Each row was made from one small tree. The marks that hang from a mark follow it in brackets, in the order of their numbers. Every link used is in the known rows. Write each row's tree.
Known rows:
z_49(z_274): [-0.750 -0.321  1.063 -2.620  2.196  0.734  1.162  4.620 -0.510 -3.005
 -0.518 -0.953  3.692  0.651 -0.624  1.436  0.169  0.823  0.008]
z_307(z_274(z_49 z_404)): [ 0.587  0.641 -0.459 -0.735  1.182 -0.327 -0.573 -0.155 -1.171 -0.112
 -0.414  0.141  1.630 -0.637 -0.142  1.670 -0.359 -0.491  3.859]
z_307(z_97 z_274(z_49 z_404 z_922(z_297))): [-1.337  0.562 -1.840  1.370 -0.275 -0.391 -1.082 -3.811 -1.322  0.187
  0.226  1.346 -0.968 -0.303  1.937  0.347  0.723 -0.691  1.264]
z_274(z_49 z_307 z_404): [ 5.471  0.701  0.509  0.111 -1.098 -0.501 -1.292 -1.784  1.582  0.720
 -0.212 -1.395  0.779 -1.227 -0.841 -1.137 -0.755 -0.556  3.231]
z_890(z_321 z_957(z_293)): [-4.734 -0.443 -0.041  0.095  1.964 -0.574  1.659  4.040  1.922  0.326
 -0.574 -0.466 -1.180  0.436  1.109 -0.811  0.197 -0.511 -3.205]
z_890(z_957): [-2.702 -0.474  0.040 -1.424  0.971  0.126  1.624  3.642  0.487 -0.794
 -0.365  0.171  2.481  0.128 -0.828 -0.064 -0.462  0.469 -0.893]
z_890(z_321(z_307(z_274))): [-4.555 -0.161  1.015  0.636  1.280 -0.443  1.881  2.906 -0.712  0.428
  0.178  0.253 -1.364  0.799 -0.607  1.003  0.401  0.194 -1.481]
z_274(z_49 z_307(z_97) z_404 z_922(z_297)): [ 3.676  0.737 -1.075  2.085 -2.679 -0.600 -1.785 -5.412  1.465  0.735
  0.369 -0.413 -2.067 -0.852  1.217 -2.661  0.333 -0.710  0.348]
z_274(z_49): [ 1.243 -0.509  0.581 -2.021  1.747 -0.015 -0.105  0.883  0.605 -0.301
 -0.336 -1.523  2.196 -0.372 -1.403  0.312 -0.694 -0.791  2.363]
z_293(z_957): [ 1.505 -0.708 -0.596 -2.635  1.556  0.483  2.189  1.832 -0.655 -1.568
  0.031 -0.981  2.376  0.412 -1.117  0.101  0.598  0.134 -1.144]
z_922(z_297): [-2.277 -0.400 -0.005 -0.968  0.709  0.657  0.300  3.645 -0.235 -2.802
 -0.230 -1.932  0.342  1.374 -2.430 -0.800  0.453  0.240  0.491]
z_400(z_321): [-1.316 -0.866 -0.118 -2.270  3.144  0.725  1.630  1.894 -1.678 -0.575
  0.698 -0.726  1.364  0.447 -0.523  0.626 -0.418  0.620 -2.198]
z_274(z_49 z_307 z_404 z_922(z_297)): [ 4.866  1.113 -0.839  1.133 -2.223 -0.416 -1.789 -4.368  2.386 -0.260
  0.060 -2.299 -1.754 -0.914  0.078 -2.597 -0.405 -0.242  0.312]
z_274(z_49 z_307(z_97) z_404 z_922): [ 4.525  0.543 -0.506  1.303 -1.811 -0.663 -1.264 -5.754  0.943  2.274
  0.462  0.727 -0.772 -1.748  1.496 -1.492 -0.324 -0.684  0.988]
z_404(z_274(z_49 z_307(z_97) z_922(z_297))): [ 2.836 -0.268 -0.227  0.264 -2.496  0.626 -1.369 -0.411  1.020  0.382
 -0.180 -0.452 -1.003  0.053 -1.126 -0.308 -0.542 -0.405  0.251]
z_400(z_321(z_307(z_97 z_274(z_49 z_404 z_922)))): [-1.365 -0.081 -0.284  1.364  0.961 -0.618  0.265 -4.170 -2.441  1.838
  1.196  1.264 -0.963 -0.260  2.389  0.560  0.197  0.464 -2.142]
z_321(z_307(z_97 z_274)): [-4.312 -0.586  1.908  0.970  0.221  0.042  0.704  2.105 -2.610  0.416
  0.444  1.903  0.398  1.343 -1.265  1.545  1.156  0.845  1.232]
z_274(z_49 z_307 z_922(z_297)): [ 3.647  0.369  0.155 -0.258 -0.970  0.246 -1.180 -3.153  3.009 -0.465
  0.303 -2.683 -0.910 -0.119 -0.891 -1.785 -0.256 -0.273 -0.723]
z_49(z_274(z_922)): [-0.622 -0.125  0.329 -2.289  1.842  0.761  1.168  2.149 -0.401 -2.670
 -0.305 -0.660  2.529  0.245  0.435  1.176 -0.061  1.019 -1.851]

Write each row's tree:
[-0.630  0.200 -0.608  0.217  0.605 -0.526 -0.563 -1.427 -2.100  1.059
 -0.005  2.124  1.376 -0.593  1.051  1.624  0.378 -0.854  3.835] : z_307(z_97 z_274(z_49 z_404))
[ 0.943 -0.297  0.448  0.110 -0.608  0.468  0.345 -1.841  0.126  1.176
  0.810  1.376 -0.492 -0.098 -0.238 -0.497  0.262  0.371 -1.212] : z_274(z_307(z_97) z_922)
[-2.667  0.303 -1.417  0.898  0.281 -0.074  0.293 -1.543 -3.214  0.738
  0.304  3.292 -0.429 -0.315  1.451  1.530  0.481  0.207  0.909] : z_307(z_97 z_274(z_404 z_922))
[-4.964  0.166  0.461  3.357 -0.160 -1.924  0.279  0.089  0.995  2.528
 -0.269  1.411 -2.490  0.110  3.195 -0.441  1.047 -0.812 -1.561] : z_890(z_321(z_307(z_97 z_274(z_49 z_404))) z_957(z_293))
[-0.441  0.353 -1.434  0.664  0.483 -0.562 -0.564 -3.965 -1.815  1.420
  0.228  2.476  0.104 -1.016  2.125  1.393  0.172 -0.692  1.868] : z_307(z_97 z_274(z_49 z_404 z_922))
[-0.049  0.996 -1.708  0.284  0.291 -0.156 -1.093 -2.490 -0.393 -1.152
 -0.202 -0.689 -0.685 -0.415  0.721  0.325 -0.120 -0.217  1.383] : z_307(z_274(z_49 z_404 z_922(z_297)))
[ 4.677 -0.111  0.329 -1.224 -1.218  0.716 -0.919  0.352  1.295  0.779
 -0.523 -0.930  0.327 -0.747 -1.792  0.798 -1.680 -0.175  1.174] : z_404(z_274(z_49 z_307 z_922))
[-1.400 -0.005 -0.080 -1.750  1.125  0.851  0.649  2.277  0.190 -3.970
 -0.319 -1.799  1.439  1.005  0.188  0.115  0.469  1.117 -2.561] : z_49(z_274(z_922(z_297)))
[-7.396 -0.439  1.304  2.480  0.734 -1.052  1.463  2.833  0.286  1.801
  0.069  1.896 -2.424  1.296  1.897  0.125  1.410  0.052 -3.107] : z_890(z_321(z_307(z_97 z_274)) z_957(z_293))
[ 3.635 -0.436  0.148 -0.441 -1.725  0.445 -0.885 -0.661  0.433  1.670
 -0.194  0.765  0.156 -0.693 -0.774  0.700 -1.156 -0.477  0.852] : z_404(z_274(z_49 z_307(z_97) z_922))
[-0.731  0.492 -1.834  0.693 -0.705  0.037 -0.245 -0.394 -0.586 -2.034
 -0.260 -1.110 -1.852 -0.028 -0.244 -1.721 -0.071  0.450 -0.514] : z_274(z_404 z_922(z_297))
[ 3.748  0.056 -0.165 -0.596 -2.042  0.813 -1.368  0.531  1.710 -0.495
 -0.542 -2.064 -0.764  0.040 -2.130 -0.282 -1.212 -0.119  0.387] : z_404(z_274(z_49 z_307 z_922(z_297)))
[ 3.089 -0.420  1.321 -0.509 -0.324 -0.127 -0.594 -1.714  1.317  1.668
  0.432  0.141  1.461 -0.377 -0.704 -0.401  0.212 -0.987  1.992] : z_274(z_49 z_307(z_97))
[-2.875  0.150 -0.640  0.513  0.496 -0.023  0.198  0.973 -3.389  0.275
  0.015  3.103  0.843  0.167  0.525  1.768  0.749  0.079  2.855] : z_307(z_97 z_274(z_404))
[ 0.548  0.560 -0.587 -1.077  0.670  0.176  0.603  1.111 -0.906 -2.487
 -0.564 -0.322  1.685 -0.457  1.251  0.454 -0.168  0.983 -0.901] : z_49(z_274(z_404 z_922))
[-3.736  0.572  0.612  2.618  0.329 -1.783  0.316  1.013  1.805  1.520
 -0.545 -0.287 -2.322  0.041  2.146 -0.514  0.358 -0.356 -1.387] : z_890(z_321(z_307(z_274(z_49 z_404))) z_957(z_293))
[-0.117 -0.130  0.035  0.738 -1.404  0.547 -0.165 -1.610  0.572 -0.276
  0.773  0.195 -1.732  0.755 -0.495 -1.656  0.784  0.401 -1.954] : z_274(z_307(z_97) z_922(z_297))
[ 1.755  0.629 -1.915  0.386 -0.633 -0.475 -1.278 -3.013  0.921 -1.079
 -0.381 -2.110 -1.130 -0.893  0.570 -1.967 -0.521 -0.584  0.315] : z_274(z_49 z_404 z_922(z_297))
[ 2.193  0.312  1.090 -1.702  0.352  0.823  0.640  0.993  0.961 -1.824
  0.085 -0.825  1.838  0.175  0.070  0.585 -0.039  1.279 -1.871] : z_49(z_274(z_307 z_922))
[-2.898 -1.199  1.192  0.164  1.461  0.009  1.559  0.877 -2.407  0.682
  1.161  0.570  0.072  1.032 -0.039 -0.209  0.443  0.874 -2.814] : z_400(z_321(z_307(z_97)))
[ 4.547 -0.267  1.062 -1.478 -0.956  0.700 -0.946  2.950  0.979  0.383
 -0.763 -1.269  1.529 -0.297 -2.874  1.078 -1.449 -0.316  2.993] : z_404(z_274(z_49 z_307))
[ 1.445 -0.701  1.014 -0.505 -1.491  0.930 -0.001  4.344 -1.116  0.562
 -0.345  1.286  0.631  0.541 -2.710  1.149 -0.525  0.276  1.954] : z_404(z_274(z_307(z_97)))
[ 1.439 -0.493  0.213 -0.219 -1.798  0.924 -0.069  1.788 -0.861  0.937
 -0.080  1.608 -0.492  0.072 -1.426  0.880 -0.787  0.501 -0.188] : z_404(z_274(z_307(z_97) z_922))
[-6.438 -0.074  1.307  1.820  1.140 -0.908  1.392  3.936  1.067  0.758
 -0.279  0.095 -2.088  1.191  1.008  0.216  0.769  0.282 -3.031] : z_890(z_321(z_307(z_274)) z_957(z_293))
[ 2.330 -0.058 -0.066  0.543 -1.412  0.018 -1.103 -4.249  2.187  0.615
  0.695 -0.738 -1.175 -0.043  0.207 -1.792  0.511 -0.641 -0.825] : z_274(z_49 z_307(z_97) z_922(z_297))
